Each row was made from one small tree. The marks that hang from a mark follow it in brackets, in the order of their numbers. Every link used is in the known rows. Write each row's tree.
Known rows
J_902[J_106[J_395]]: [-10, -11, -14, 11, -44, 5, 6, -17, -14, -9, 50, -24, 20, -31, -22, -10, 4, -9, -20, 9, 3, 26, 22, -64]
J_595[J_395[J_106 J_627[J_404]]]: [-25, -27, -18, -47, -16, 3, 53, -24, -24, -26, 21, -47, 54, -39, -10, -28, 3, -27, 42, 9, -14, 2, 38, -58]
J_595[J_395[J_106 J_627[J_503]]]: [-24, -28, -12, -25, -14, 11, 56, -10, -28, -1, 17, -45, 39, -35, -25, -32, 11, -8, 37, 1, -4, 10, 34, -41]
J_106[J_395 J_902]: [-6, -3, 11, 5, -58, -20, -9, -22, -27, -16, 51, -27, 14, -35, -4, 0, 0, -12, -11, -5, 4, 36, 11, -41]
J_395[J_106[J_902] J_595 J_627[J_404 J_503]]: [-55, -8, -2, -12, -10, -40, 56, -32, -24, -41, 24, -54, 21, -37, -29, -16, -8, 13, 64, 4, 1, 4, 29, -37]
J_106[J_395[J_595 J_627[J_404 J_503]] J_902]: [-41, -1, -9, -19, -40, -37, 52, -41, -12, -48, 33, -41, 12, -37, -7, -15, -4, 13, 44, 0, 1, 16, 29, -18]
J_902[J_106 J_503]: [-3, -7, -2, -11, -28, 4, 3, 4, 4, -28, 34, -31, 29, -18, -19, -13, 2, 1, -13, 19, -8, 18, 11, -31]
J_312[J_595[J_395]]: [2, -13, 18, -35, -32, -13, 33, -6, -20, -26, 31, -29, 42, -29, -27, -18, 17, -28, 5, 11, -16, 11, 20, -59]
J_902[J_503]: [6, -14, 6, -23, -37, -4, -13, 1, 3, -20, 34, -34, 28, -23, -7, -13, 10, -14, -6, 7, -1, 20, 7, -3]
J_312[J_404 J_595[J_395]]: [-3, -3, 13, -42, -42, -11, 8, -11, -15, -34, 33, -32, 32, -26, -34, -11, 12, -12, 4, 7, -15, 0, 9, -80]
J_106[J_395[J_627]]: [-6, -18, -6, -30, -69, -6, -4, -21, -37, -9, 44, -30, 17, -35, -10, -21, 6, -21, -9, -7, 4, 36, 27, -17]
J_404[J_312 J_595[J_395[J_627]]]: [-14, -40, 12, -14, -31, -2, 28, -5, -68, -55, 18, -36, 54, -44, -42, -34, -4, -50, 28, -11, -5, 59, 41, -29]
J_627[J_395 J_503[J_902]]: [-2, -26, -19, -4, 25, -5, 59, -10, -28, -17, 28, -40, 23, -30, -49, -21, 26, -21, 54, -7, 6, 0, 21, 20]
J_503[J_902[J_106[J_395[J_595]]]]: [-10, -18, -10, 17, -20, -18, 46, -9, 18, -25, 39, -26, 17, -36, -51, -22, -11, -10, 4, 5, 2, 28, 30, -42]
J_627[J_404]: [-15, -18, -13, -26, -19, -12, 2, -34, -20, -30, 46, -42, 34, -33, -9, -9, 18, -27, 20, 14, -2, 4, 14, -26]
J_404[J_595 J_627[J_395]]: [13, -41, -2, -12, 14, -22, 13, -9, -40, -46, 35, -31, 15, -30, -42, -16, -2, -47, 52, -19, 24, 26, 48, -3]
J_395[J_106]: [-14, -25, 3, 5, -24, -6, -6, -11, -23, 3, 41, -41, 25, -35, -30, -13, 8, -25, 9, 4, 12, 16, 17, -52]
J_312[J_404 J_595]: [-11, 0, 14, -35, -48, -24, -29, -21, -31, -32, 45, -35, 8, -23, -42, -5, 15, -9, -2, 5, -2, 2, -4, -63]
J_404[J_312 J_595 J_627]: [1, -45, 5, 5, 3, -22, -12, -16, -26, -65, 33, -38, 14, -40, -63, -16, -7, -53, 20, -14, 26, 58, 29, -28]
J_503[J_902[J_106]]: [-7, -20, -6, -3, 5, -5, 25, -10, -20, -19, 41, -34, 27, -29, -56, -18, 4, -18, 3, 10, -8, 21, 14, -30]
J_902[J_106]: [-13, -12, -5, 2, -24, 0, 4, -10, -28, -16, 48, -32, 31, -26, -35, -12, 7, -14, -11, 15, -4, 20, 19, -49]
J_395[J_106[J_902[J_503]] J_627]: [-14, -6, 20, -34, -45, -20, 2, 2, -34, -27, 24, -43, 21, -27, -14, -14, -14, 5, 11, -2, -7, 28, 15, -19]
J_503[J_902[J_106[J_395[J_627[J_404]]]]]: [-21, -18, -30, -33, -11, -5, 47, -38, -23, -38, 39, -36, 21, -36, -33, -25, -1, -11, 18, 9, -12, 15, 29, -34]
J_627[J_395 J_503]: [-7, -18, -16, 1, -7, 0, 39, -11, -35, -10, 35, -37, 26, -27, -26, -15, 28, -17, 41, -2, 9, -1, 27, -3]
J_503[J_902]: [1, -27, 1, -16, -2, -15, 6, -14, -18, -12, 40, -36, 24, -34, -43, -18, 12, -32, 10, -1, 0, 23, 11, 0]

Which tree is each row?
[-29, -23, 2, -22, -18, -2, 71, -10, -40, -42, 8, -47, 39, -39, -64, -32, 13, -18, 29, 4, -7, 18, 27, -77]  J_404[J_312[J_595[J_395[J_106 J_627[J_503]]]]]
[-33, -30, 0, -14, -7, 0, 23, -15, -49, -23, 12, -44, 25, -36, -37, -30, 0, 3, 67, -15, 6, 11, 29, -60]  J_312[J_404[J_595[J_395[J_106 J_627[J_503]]]]]
[-16, -4, 25, 7, -39, -38, 14, 10, 17, -32, 23, -39, 22, -30, -22, -9, -22, 6, 19, 3, 4, 23, 15, -36]  J_395[J_106[J_902[J_503]] J_595]
[-3, -54, 1, 10, 18, -7, 31, -7, -10, -55, 15, -40, 33, -46, -64, -22, -15, -52, 38, -11, 21, 48, 43, -79]  J_404[J_312 J_595[J_395[J_106]] J_627]
[-4, -18, -14, 7, -13, -2, 25, -17, -7, -14, 45, -27, 15, -34, -43, -16, 2, -13, -7, 5, -1, 26, 17, -42]  J_503[J_902[J_106[J_395]]]
[-19, -21, 17, -6, 9, -22, 38, -12, -12, -59, 9, -39, 45, -35, 2, -11, -14, -8, 63, 5, -9, 9, 24, -54]  J_627[J_404[J_595[J_395[J_106[J_902[J_503]]]]]]
[-30, -8, 2, 33, -9, -33, 66, -3, -24, -24, 25, -42, 22, -33, -39, -12, -3, 2, 66, -7, 14, 0, 33, -38]  J_627[J_395[J_106[J_902] J_595] J_503]
[-26, -10, -23, -5, -37, 9, 29, -23, -33, -12, 39, -32, 13, -28, -25, -23, 9, 10, 1, 5, 1, 24, 28, -39]  J_902[J_106[J_395[J_627[J_503]]]]
[-26, -31, -14, -17, 10, -16, 40, -39, -49, -54, 33, -32, 17, -40, -38, -28, -9, -17, 45, -3, -4, 25, 37, -24]  J_503[J_902[J_106[J_395[J_627[J_404[J_595]]]]]]
[-9, -4, 13, 10, -31, -33, 48, 19, 3, -38, 18, -37, 27, -27, -22, -11, -19, -4, 43, -4, 4, 9, 32, -28]  J_627[J_395[J_106[J_902[J_503]] J_595]]
[-39, -26, 6, 14, 33, -21, 57, -30, -36, -40, 15, -44, 38, -41, -14, -12, 2, -2, 86, 2, 1, 1, 26, -66]  J_627[J_404[J_595[J_395[J_106[J_902]]]] J_503]
[-6, -6, -7, 9, -53, -9, 28, 6, 41, -32, 32, -23, 20, -26, -16, -18, -13, 8, -13, 13, 2, 24, 27, -46]  J_902[J_106[J_395[J_595]] J_503]
[-30, -13, 4, -19, -18, -6, 61, -11, -43, -14, 17, -44, 36, -34, -25, -21, 1, 3, 41, -2, -9, 18, 27, -48]  J_595[J_395[J_106[J_902] J_627[J_503]]]
[-12, -10, 8, 11, -26, -20, 30, -4, -54, -17, 36, -38, 27, -32, -30, -5, -3, -19, 37, -8, 7, 10, 27, -46]  J_627[J_395[J_106[J_902]]]
[-42, -17, -27, -24, 25, -21, 84, -30, -4, -51, 24, -48, 27, -32, -57, -33, 0, 7, 57, 15, -12, -1, 32, -8]  J_395[J_595 J_627[J_404 J_503[J_902[J_106]]]]
[-4, 2, 19, 2, -70, -36, 13, 0, 30, -37, 32, -26, 14, -29, -1, -7, -17, 8, -4, -2, 3, 36, 17, -18]  J_106[J_395[J_595] J_902[J_503]]
[-14, -4, 17, 13, -65, -38, 10, -14, -2, -27, 45, -27, 15, -37, -12, -6, -12, -7, 1, -6, 8, 38, 22, -38]  J_106[J_395[J_595] J_902]
[-14, -17, -12, 11, -14, -17, 61, -4, -11, -21, 31, -37, 28, -30, -35, -21, 16, -12, 52, -4, 12, 1, 38, -2]  J_627[J_395[J_595] J_503]
[-14, -18, 0, -17, -74, -22, 16, -14, -11, -19, 40, -30, 19, -38, -20, -27, -8, -18, 2, -9, 7, 39, 38, -15]  J_106[J_395[J_595 J_627]]
[2, -43, -3, -8, 30, -8, 40, -14, -6, -37, 19, -35, 22, -33, -33, -23, 8, -24, 51, -7, 15, 26, 39, -23]  J_404[J_595[J_395] J_627[J_503]]
[-8, -41, 11, 16, -19, -2, 21, -6, -39, -50, 24, -32, 54, -44, -40, -24, 2, -51, 25, -6, 2, 49, 32, -49]  J_404[J_312 J_595[J_395]]
[-14, -29, -1, -33, -35, 7, 38, -5, -36, -3, 23, -41, 47, -37, -21, -30, -1, -27, 19, -1, -8, 22, 37, -52]  J_595[J_395[J_106 J_627]]
[-23, -5, 3, -14, -52, -16, 16, -28, -45, -16, 39, -34, 6, -32, -10, -12, 5, 9, 11, -9, 3, 33, 17, -12]  J_106[J_395[J_627[J_503]] J_902]
[-32, -22, -25, 1, -3, -1, 24, -39, -16, -52, 34, -50, 32, -38, -35, -12, 28, -22, 29, 13, 5, 11, 7, -34]  J_627[J_404[J_312] J_503]
[-4, -18, 2, 2, -4, -44, 54, 0, -2, -44, 30, -40, 13, -33, -53, -8, -27, -21, 50, -13, 20, 17, 48, -44]  J_404[J_627[J_395[J_106[J_902] J_595]]]
[-17, -11, -9, 22, -50, -13, 30, -12, 11, -21, 45, -24, 21, -33, -29, -16, -8, -6, -10, 9, 7, 26, 34, -62]  J_902[J_106[J_395[J_595]]]
[-3, -37, -8, -15, 48, -25, -6, -27, -8, -46, 29, -43, -14, -29, -74, -16, 2, -6, 60, -19, 24, 18, 11, -7]  J_312[J_404[J_595 J_627[J_503[J_902]]]]
[-15, -18, -25, 17, 9, 4, 45, -22, 1, -8, 37, -31, 8, -32, -45, -18, 14, 6, 11, 7, 4, 15, 12, -35]  J_627[J_503[J_902[J_106[J_395]]]]
[-33, -10, -18, 4, -45, -8, 53, -16, -7, -21, 34, -32, 14, -31, -34, -29, -2, 15, 10, 4, 4, 25, 40, -38]  J_902[J_106[J_395[J_595 J_627[J_503]]]]
[-2, -48, -7, 6, 28, -3, 45, -14, -10, -63, 15, -40, 31, -40, -57, -23, 4, -38, 44, -8, 17, 46, 37, -37]  J_404[J_312 J_595[J_395] J_627[J_503]]
[-9, -26, 10, -12, -25, -5, -9, -10, -32, -32, 30, -30, 35, -33, -24, -17, 0, -20, 33, -10, 0, 21, 21, -54]  J_312[J_404[J_595[J_395]]]
